What can hang from each mark:
D: C Q X
Q: J
C: J L
L: C J N X
N: W
X: Q
J: D X

Known rows, with every way that one mark hangs from another:
L[C J[D X[Q]] N[W]]: [-2.43 -3.22 -3.78 -1.11 -0.49 -5.08  4.45 -1.14  1.31 -1.97 -3.73  1.31
 -6.41 -1.45 -4.96 -0.38 -2.40  1.63 -0.30 -0.95  3.13]
J[X[Q]]: [ 0.51 -4.11 -2.31 -0.96 -3.10  1.36 -4.18  1.02  2.63 -0.06 -1.80  3.54
  1.60 -3.59  2.98 -0.13 -1.11 -1.33 -2.27 -0.32  1.77]
L[C[J] N X[Q]]: [ 0.29 -1.24 -3.29 -0.85 -0.55 -6.82  1.12 -0.92  1.36 -3.14 -0.36 -0.77
 -3.98 -0.01  1.14 -1.47  0.36  3.77  0.70 -0.43  7.75]
D[C X]: [ 1.36 -3.61  0.62 -1.58 -2.98 -1.17 -3.49  3.73  2.89 -3.36  2.58  1.61
 -1.75  0.86  4.99  0.69 -0.57  0.03  1.05 -0.68 -0.04]
J[X]: [-0.01 -4.26 -0.77 -1.29 -2.85  0.63 -3.36  2.07  3.16 -1.83  0.31  1.45
 -1.75 -3.48  3.55 -0.10 -1.92 -2.49 -1.04 -0.02  0.43]
D[Q[J] X]: [ 0.25 -2.25 -0.92 -2.12 -2.22  0.21  2.26  0.47  4.91 -1.35  1.62  1.05
 -0.44 -1.58  6.58  0.16 -1.22 -1.14 -0.60  2.19  0.44]
J[D[C Q X]]: [ 1.24 -4.88  0.28 -1.27 -2.31 -2.40 -0.29  4.40  3.82 -1.60  0.78  2.03
 -2.44  1.24  4.61 -0.61  2.09  0.49  0.68 -0.84 -2.12]
J[D[C X]]: [ 0.95 -5.21  1.10 -0.89 -2.65 -0.95 -1.64  3.97  2.39 -3.06  1.21  2.12
 -2.85 -0.24  1.98  1.05 -0.19 -0.18  0.83 -1.62 -2.80]
L[C[J]]: [ 2.40 -3.57 -1.21 -1.12 -1.57  0.67 -1.08 -0.61  1.13 -2.63  0.86  0.47
 -3.10 -1.99  1.25  0.57 -3.18  1.50  0.87  1.37  3.01]
X[Q[J[D[C]]]]: [ 2.53 -3.96 -2.23 -0.74 -2.78  6.91 -0.31 -2.05  2.40 -0.36 -1.63  5.20
  2.91 -3.83 -1.68  1.65 -1.73 -0.97 -2.83  0.79 -1.61]
C[J[X[Q]]]: [ 0.90 -4.36 -2.12 -0.35 -2.24 -1.13 -2.52  0.29  1.52  1.05 -1.22  1.23
  0.75 -4.22  1.56  1.67 -1.81  2.81 -1.40  1.02  2.38]
J[D[C[L]] X[Q]]: [ 1.73 -5.45 -0.86 -0.36 -3.87 -0.28 -1.48  2.26  1.89 -0.05 -2.63  3.65
  1.32  0.80 -3.41  0.42 -0.05  3.42 -1.02 -0.96  1.87]
X[Q[J[D[C[L[N[W]]]]]]]: [ 1.88 -2.68 -3.21 -1.00 -1.88  5.58  2.69 -3.95  1.91 -1.65 -2.68  4.34
  1.68 -1.90 -4.13  1.23 -3.55  0.10 -1.77  1.57 -1.04]
X[Q[J[D[C[L]]]]]: [ 2.81 -3.54 -2.18 -0.69 -3.04  5.98  1.09 -2.70  2.11 -0.28 -1.98  4.89
  3.55 -2.41 -3.70  1.64 -2.70  0.95 -2.42  1.21 -0.28]
D[C Q]: [ 3.04 -3.55 -1.59 -1.92 -2.01  1.71 -2.28  2.16  4.79 -0.72  1.27  2.50
 -0.75  0.72  6.60 -2.46  2.25 -0.92 -0.38  0.94 -0.79]
D[C[L[N[W]]] X[Q[J]]]: [ 1.11 -1.38 -1.95 -1.65 -2.65  0.14  2.15 -1.38  2.19 -3.09 -0.51  2.30
  0.95  2.67 -1.52  1.35 -3.19  3.47  0.36  1.42  3.10]
C[L[J[D] N[W] X[Q]]]: [-1.62 -1.38 -3.46 -0.82 -0.01 -8.79  6.19 -1.88  1.77 -1.64 -2.61  0.02
 -2.44 -0.54 -4.63 -0.73 -3.88  3.28  0.41 -0.81  1.63]
N[W]: [ 1.09 -3.16 -2.39 -1.92 -0.52  4.01 -1.45 -1.23  2.27 -4.07 -0.30  1.91
 -1.01 -3.42  4.52  0.38 -5.91 -4.91  0.76  1.31 -5.12]
D[Q]: [ 1.52 -3.19 -2.29 -1.77 -1.29  1.08 -1.34  0.80  4.66 -0.46  0.35  2.19
 -0.91 -2.60  7.58 -2.50  0.31 -3.13 -1.21  1.08 -1.46]

Rows:
[ 2.93 -2.52 -1.25 -1.25 -2.85 -1.59 -1.43  0.97  2.49 -2.14  0.53  1.95
  1.78  2.41  0.40 -0.81 -1.08  2.96  0.71 -0.06  2.74]  D[C[L[X[Q]]]]
[ 0.61 -3.74 -0.11 -1.19 -2.12 -4.59  2.23  3.18  3.57 -1.96  0.20  1.20
 -3.78  3.01  1.55 -1.41  1.71  2.57  0.87 -0.62  0.25]  J[D[C[L[N]] Q X]]
[-0.67 -3.23 -0.38 -0.08 -1.20 -6.93  4.07 -0.13  0.88 -1.80 -0.29 -1.48
 -5.06 -0.99 -3.69  1.41 -2.98  5.32  0.85  0.41  1.83]  C[J[D[X]] L[N]]
[ 2.17 -2.88 -0.30 -1.50 -2.45 -6.54  1.34  2.83  3.31 -0.03  1.67 -0.61
 -0.34  4.52  3.75 -0.03  0.35  7.69  2.03  1.92  4.43]  D[C[J L] Q X]
[ 0.16 -5.72 -1.52 -0.29 -2.97  0.59 -2.46  1.88  2.14  0.00 -2.87  3.83
  0.35 -3.62  0.10  0.45 -0.41 -0.72 -2.17 -1.43 -0.55]  J[D X[Q]]
[ 1.17 -4.79  0.44 -1.13 -3.59  5.16  1.22  0.25  3.34 -2.38  0.65  1.93
 -1.54 -2.68 -2.78  2.50 -2.16 -0.93 -1.08  1.24 -1.15]  Q[J[D[C] X]]
[ 0.79 -4.16  0.30 -0.13 -1.87 -5.41  2.75  0.46  0.64 -0.98 -0.09 -0.76
 -1.74 -0.91 -2.84  2.50 -4.39  5.95  1.37  0.86  1.15]  C[J[D[X]] L]
[ 1.67 -4.93 -1.35 -0.48 -2.41 -0.64 -0.85  0.47  0.68 -1.09 -1.48  1.43
 -1.96 -1.41 -1.29  1.14 -1.77  3.73  0.10  0.46  4.34]  L[C[J[D X[Q]]]]
[ 0.02 -4.60 -0.28 -1.15 -1.69 -2.69  0.38  3.28  3.65 -1.27  0.06  1.71
 -2.53 -1.45  5.48 -0.68  0.44 -1.18 -0.05 -0.76 -2.64]  J[D[Q X]]
[ 1.60 -1.70 -2.23 -2.35 -2.28  1.52  4.44 -1.33  4.86 -1.97  0.05  0.63
 -1.47  3.17 -0.25 -1.24 -0.97  2.14  0.13  3.41  2.92]  D[C[L[N[W]]] Q[J[X]]]
[ 0.35 -2.10 -2.77 -2.04 -1.34 -5.02  3.57  0.61  4.43 -0.31 -0.50  0.29
 -3.08  3.13  0.25 -2.47  0.17  3.58  0.49  1.43  2.65]  D[C[L[J[X] N[W]]] Q]
[-0.05 -1.38 -3.34 -1.45 -0.45 -0.84  3.21 -1.99  2.78 -4.55 -1.10  1.02
 -1.94 -0.74  0.01 -0.19 -1.49 -1.09  0.31 -0.01 -0.39]  L[N[W] X[Q[J[D[C]]]]]
[-0.04 -5.51 -0.68 -1.06 -2.42 -1.40 -0.38  3.41  4.09 -0.28 -1.16  1.63
 -2.54 -2.00  3.44 -1.17  1.21 -1.16 -1.01 -0.41 -1.12]  J[D[Q] X]
[ 0.57 -3.51 -0.75 -1.52 -1.45 -4.03  3.01  2.37  3.32 -2.82 -0.36  0.91
 -3.49  3.49  1.74 -1.02  0.03  2.12  1.82  0.02 -1.01]  J[D[C[L[N[W]]] Q X]]
[-0.37 -2.90 -1.92 -1.23  0.13 -3.13  3.11 -0.99  0.60 -5.26 -0.55 -1.05
 -7.78 -0.22 -0.34  0.67 -3.52  1.45  2.42  0.67  1.55]  L[C[J[D[X]]] N[W]]
[ 1.38 -5.94 -0.96 -0.43 -3.59  0.95 -3.27  3.09  2.28 -0.24 -2.15  4.20
  0.51 -0.95 -0.55  0.56  1.25  1.10 -1.46 -1.50  0.02]  J[D[C] X[Q]]
[-0.24 -2.72 -2.37 -1.47  0.41 -4.01  3.93 -0.70  1.51 -4.31 -0.73 -1.16
 -7.57  0.75  1.46 -0.44 -2.09  1.91  2.33  1.16  2.01]  L[C[J[D[Q X]]] N[W]]
[ 0.56 -4.72 -0.47 -0.51 -1.12 -4.42  1.10  2.03  2.37 -0.01  0.33 -0.26
 -2.60 -2.52  3.45  1.20 -0.49  2.83  0.44  0.62 -1.09]  C[J[D[Q X]]]
